Every row comes from one small tree of marks. The marks that hang from a mark follow it in brackets, in alphabetical order. Every link used is in the known rows. Which tree was each row made from?
Known rows
soki[fafenun]:  23  -3  -2  26 -11   6  -7  14 -22 -33  -5 -14 -17 -36  -8  17   4  -3 -18 -17  16  12   7   8
soki[fafenun[vulog[lanidi]]]:  23  -7  -7  34  -9   1 -25  10 -11 -34  -4 -18 -28 -47  -3  28  13  36 -10   9  18  25   0   4
vagogep[paramo]:  22 -18   6  27   1   2 -14  12 -25 -15  -9 -10 -22 -23  -1  -4   1 -26 -24  18  19  16   9  -5
niri[zubes[vulog]]:  15  -4   4  26   2 -10  -1  14 -20 -24  -8  -3 -18  -6  -6  13  -1  19  -7  21  22  -4   2  -5
soki[fafenun[safi vulog[lanidi[funif]]]]:  14 -26 -11  38 -13   5 -26   9 -10 -58  -5 -26 -28 -43  -9  21  12  24  -5 -33  20  41  -5  12
paramo[soki vulog[fafenun]]:  21   3   1  25  11   2 -10  12 -24 -29 -14 -11 -16 -30   7  16 -18 -21 -22  -4  21  30  11   1
nidof[fafenun[safi vulog[lanidi[funif]]]]:  15 -37  -9  35   2  -1 -26   3 -10 -11  -8 -21 -14 -17 -10   8  14  15  -3 -10  17  73  -3   2
funif[zubes[vagogep vulog[lanidi]]]:  15  -6  -6  30 -12 -24  -8   5 -10 -35  -6 -15  -5  10  12  24  -2  26  -4  35  20  29  11 -20
vulog[fafenun[safi] lanidi]:  16 -21  -6  29  -3  -7 -15  10 -23 -34  -7  -9 -34 -39 -10  40 -30  17  -5  -6  24  35   5  -1
vagogep[soki[fafenun[safi vulog[lanidi]]]]:  14 -19  -9  36 -18   3 -31  15 -13 -36  -7 -19 -43 -56  -8  23  22  37  -4  -9  17  29  -8  11
nidof[fafenun[vulog]]:  25 -16  -1  26  13   2 -18   3 -15   9  -9 -17 -10 -23  -9   1  16   4 -12  17  12  52   3   2
paramo[soki[fafenun]]:  20  -4   7  28  -6  10  -9  17 -27 -35  -9 -13 -18 -28   2   2   5  -9 -16 -18  22  19  12   4
niri[zubes[vagogep[paramo] vulog]]:   9 -13  -6  27  -6 -15 -11  10 -13 -39 -12  -3 -25  -1  13  -8  -5  14 -14  45  27   4   0  -9
funif[zubes[vagogep vulog[fafenun lanidi]]]:  16  -8 -10  32  -4 -21  -8   7 -11 -46  -6 -16  -8 -10  11  42 -18  32  -3  38  23  32   9 -16
funif[zubes]:  30 -14   9  27  -5  -6  -2   7 -22 -10  -4 -14  -7  -8  -4  23   0 -17 -14  -6  11  25  17  -3
lanidi[funif[zubes[vagogep]]]:  19 -28  -4  30  -9 -11  -3   5  -8 -34  -6 -28   2   1   6  12   6 -26 -12 -23  12  49  16  -3
soki[fafenun[safi vulog]]:  18 -12  -5  28  -7   7 -21   7 -19 -52  -7 -17 -34 -52 -11  11   2  14  -9 -25  19  24  -2  19
niri[zubes]:  23 -14   4  25  -4  -7  -4  11 -18  -5  -7  -3 -26 -16  -9  20  -5   5 -11  -1  17  11   6   1
nidof[fafenun[safi vulog[lanidi]]]:  19 -26  -7  29   0  -5 -28   0 -15   0  -8 -11 -23 -21  -9  12   2  32  -4  11  18  61  -1   0
vulog[fafenun[safi] lanidi[funif]]:  13 -33  -7  34  -1  -3 -14  13 -18 -44  -7 -20 -24 -33 -11  36 -17   4  -4 -27  23  47   3   1
vulog[lanidi]:  21 -12   1  28  -5  -8 -12  12 -18  -9  -5 -11 -20 -19  -6  24  -2  12 -10  15  18  26  10 -12
paramo[soki vulog[fafenun[safi] lanidi]]:  15  -6  -5  29  -2  -4 -20   9 -23 -37 -12  -6 -31 -28   6  27 -34   6 -13 -10  28  39   6  -1
laditu[vulog[lanidi]]:  19 -25   1  27  -9  -4  -6  19 -26  -2  -5  -5 -27 -12 -11  26  -4  34  -7   7  16  43  12 -21
soki[fafenun[safi vulog[lanidi]]]:  17 -14 -10  33 -15   2 -27   7 -15 -46  -5 -15 -38 -50  -8  25   0  39  -6 -11  21  28  -4  11
nidof[fafenun]:  25 -13   1  23   5   0  -7   8 -23  12  -8 -10  -3 -10  -9   5   6 -12 -16   4  13  44  10  -4
niri[zubes[vagogep vulog]]:   9  -7  -8  23  -3 -19  -2  10 -11 -38 -10  -7 -19  -1   5   6  -6  26  -5  28  23   7   2  -6
niri[zubes[vagogep[paramo soki]]]:  14 -29  -3  30 -16 -11 -19  16 -10 -12 -13  -8 -36 -20  11  -2  13  -1 -16  26  19  16  -1  -1
vulog[lanidi[funif[zubes[vagogep[soki]]]]]:  16 -34  -6  38 -20 -16 -14  14  -2 -19  -6 -30  -7  -4  10  25  28  -2  -6  -5  10  54  10  -9
vulog[fafenun[safi] lanidi[funif[zubes]]]:  22 -35  -2  38  -8  -5 -11   8 -19 -38  -4 -20 -15 -21  -6  48 -17  -1  -3 -33  18  52   8   0

Write each row's tree
 20 -30 -10  37  -7 -14  -9   7  -5 -39  -5 -27  -6 -14   8  45 -10   1  -7  -5  17  60  12  -7 -> vulog[fafenun lanidi[funif[zubes[vagogep]]]]
 16  -8  -6  27   3 -16  -1   6 -16 -52  -8 -18  -5 -13   8  29 -16   7  -7  24  20  28  11  -7 -> funif[zubes[vagogep vulog[fafenun]]]
 14 -25   0  34   4  -3  -2  11 -26 -64  -7 -22  -4 -14  -8  26 -12 -12  -3 -25  20  31   6   2 -> lanidi[funif[zubes[vulog[fafenun[safi]]]]]
 22 -13   1  33 -16  12 -20  23 -23 -27  -9 -14 -28 -45   1   2  29 -17 -25   4  15   6   0   6 -> vagogep[paramo soki[fafenun]]
 15 -23  -3  30  -2  -8 -26   5 -15 -26  -7 -14 -37 -34  -9  18  -4  32  -3   8  21  38   1   1 -> fafenun[safi vulog[lanidi]]
 20 -10   2  36  -4   4 -26  14 -16 -35  -8 -16 -29 -38   6  13  14  30  -9  10  24  32   4   1 -> paramo[soki[fafenun[vulog[lanidi]]]]
 16   5  -8  29 -24   4 -22  10 -22 -44  -9  -4 -28 -23   9  16 -15  11 -17 -30  26  25   3   3 -> paramo[soki[fafenun[safi]] vulog[lanidi]]
 12 -36  -5  35   0  -3 -25   7 -10 -39  -7 -25 -27 -29 -10  13   8  16  -2 -16  18  49  -1   3 -> fafenun[safi vulog[lanidi[funif]]]
 15 -15   3  31  -3  10 -23  10 -25 -55 -10 -15 -35 -43  -1  -5   4   8  -8 -26  25  30   3  16 -> paramo[soki[fafenun[safi vulog]]]
 13 -25  -3  35  -5 -10  -8   8 -12 -54  -9 -24   3  12  17  -9  13 -24 -16  18  20  31   9 -12 -> lanidi[funif[zubes[vagogep[paramo] vulog]]]
 21 -38  -1  39  -8  -7 -22   3  -9 -34  -4 -24 -17 -15  -5  25   9  10  -1 -23  15  54   5   2 -> fafenun[safi vulog[lanidi[funif[zubes]]]]
 22  13  -2  26 -10   9 -12  13 -22 -37 -10 -10 -14 -24   9   5   0 -16 -26 -23  19  15   8   7 -> paramo[soki[fafenun] vulog]
 13 -24  -3  28 -10  -6 -19  16 -15 -22 -13 -19 -27 -26  11 -11  19 -19 -20  27  17  26   5  -4 -> zubes[vagogep[paramo soki]]
 23   3 -11  26  -2  -7 -15   8 -14 -22  -8 -10 -20 -35   0  46 -22   9 -19  12  17  28   4  -5 -> paramo[vulog[fafenun lanidi]]
 21  -6  -1  28 -10   3 -20  16 -18  -9 -13 -12 -22 -27   5  -1  18 -33 -31  17  11  14   2  -1 -> vagogep[paramo[vulog] soki]
 16 -21   0  42  -2   9 -25  16 -12 -46  -8 -27 -19 -33   6   9  25  15  -8 -12  22  44   3   4 -> paramo[soki[fafenun[vulog[lanidi[funif]]]]]
 19 -34  -9  38  -7 -16 -20   1   4 -33  -5 -32  -9  -8  10  23  16  14  -5   4  14  63   8  -6 -> fafenun[vulog[lanidi[funif[zubes[vagogep]]]]]
 14  -4  -4  30  10  -9  -9  16 -22 -38  -7 -12 -17 -28  -5  36 -12  30  -5  40  25  17   4 -13 -> zubes[vulog[fafenun lanidi]]
  6 -18  -4  30 -11 -13 -15  19 -13 -30 -14  -8 -30 -10  13  -9  18  11 -13  48  23   3  -5  -8 -> niri[zubes[vagogep[paramo soki] vulog]]
 19 -26  -4  35   6  -1 -11  15 -14 -31  -6 -24 -14 -33  -7  39  -5   1  -9  -4  19  43   6  -5 -> vulog[fafenun lanidi[funif]]
  3 -17 -13  32  -3 -16 -10  12  -7 -52  -9 -26  -5   1   7   7   9  17  -4  22  23  36   5 -16 -> zubes[vagogep vulog[lanidi[funif]]]
 28 -22  -4  43 -14   3 -20   8  -5 -38  -1 -27  -9 -27   0  37  25  15  -9 -18  12  42   3   4 -> soki[fafenun[vulog[lanidi[funif[zubes]]]]]
 18 -29  -3  37   6  -3 -21  11  -6 -24  -7 -28 -17 -28  -6  17  21  11  -6   6  15  47   3  -3 -> fafenun[vulog[lanidi[funif]]]
 18  -3 -13  26  -9  -7 -18   5 -19 -36  -8  -7 -30 -36  -5  43 -35  12 -15  -9  21  33   1   2 -> paramo[vulog[fafenun[safi] lanidi]]
  5 -23  -8  35   5  -5 -11  15 -22 -63  -8 -20 -18 -24  -9  28 -13  17   0  -5  26  33  -1  -5 -> zubes[vulog[fafenun[safi] lanidi[funif]]]
  1 -13 -17  26  -3 -18 -14   8 -17 -65 -10 -13 -28 -25   3  25 -29  39   1  24  30  33   1  -8 -> zubes[vagogep vulog[fafenun[safi] lanidi]]
 13 -20  -7  32   4 -11   0   9 -12 -64  -8 -30   6  -8   7  23  -4 -10  -6   2  19  40   9  -5 -> lanidi[funif[zubes[vagogep vulog[fafenun]]]]
 21  -4   4  33  -6 -15  -6  10 -19 -21  -4 -10  -4   6   2  30   2  21  -6  30  18  17  11 -19 -> funif[zubes[vulog[lanidi]]]
 27  -5 -10  28 -10  -8 -15  -1 -11 -39 -10 -12 -12 -21  20  23 -23 -27 -30  14  16  36   9  -2 -> funif[zubes[vagogep[paramo[vulog[fafenun]]]]]
 21  -5   2  33  -5  -1 -26  12 -20 -14 -13  -3 -23  -7  20  -1  -5 -13 -28  25  25  25   8 -14 -> vagogep[paramo[soki vulog[lanidi]]]
 22  12  -6  31 -18   3 -19  13 -17 -32  -8  -8 -19 -21  12  20  -2   9 -22  -9  22  23   7  -2 -> paramo[soki[fafenun] vulog[lanidi]]
 16  -7  -4  32   3 -14  -8  15 -17 -29  -7  -1 -26 -22  -4  46 -17  46  -2  38  27   6  -2 -11 -> niri[zubes[vulog[fafenun lanidi]]]
  8 -11  -7  29   2  -9 -12  12 -26 -51  -8  -9 -28 -30  -8  32 -26  33  -1  18  28  20   0  -8 -> zubes[vulog[fafenun[safi] lanidi]]
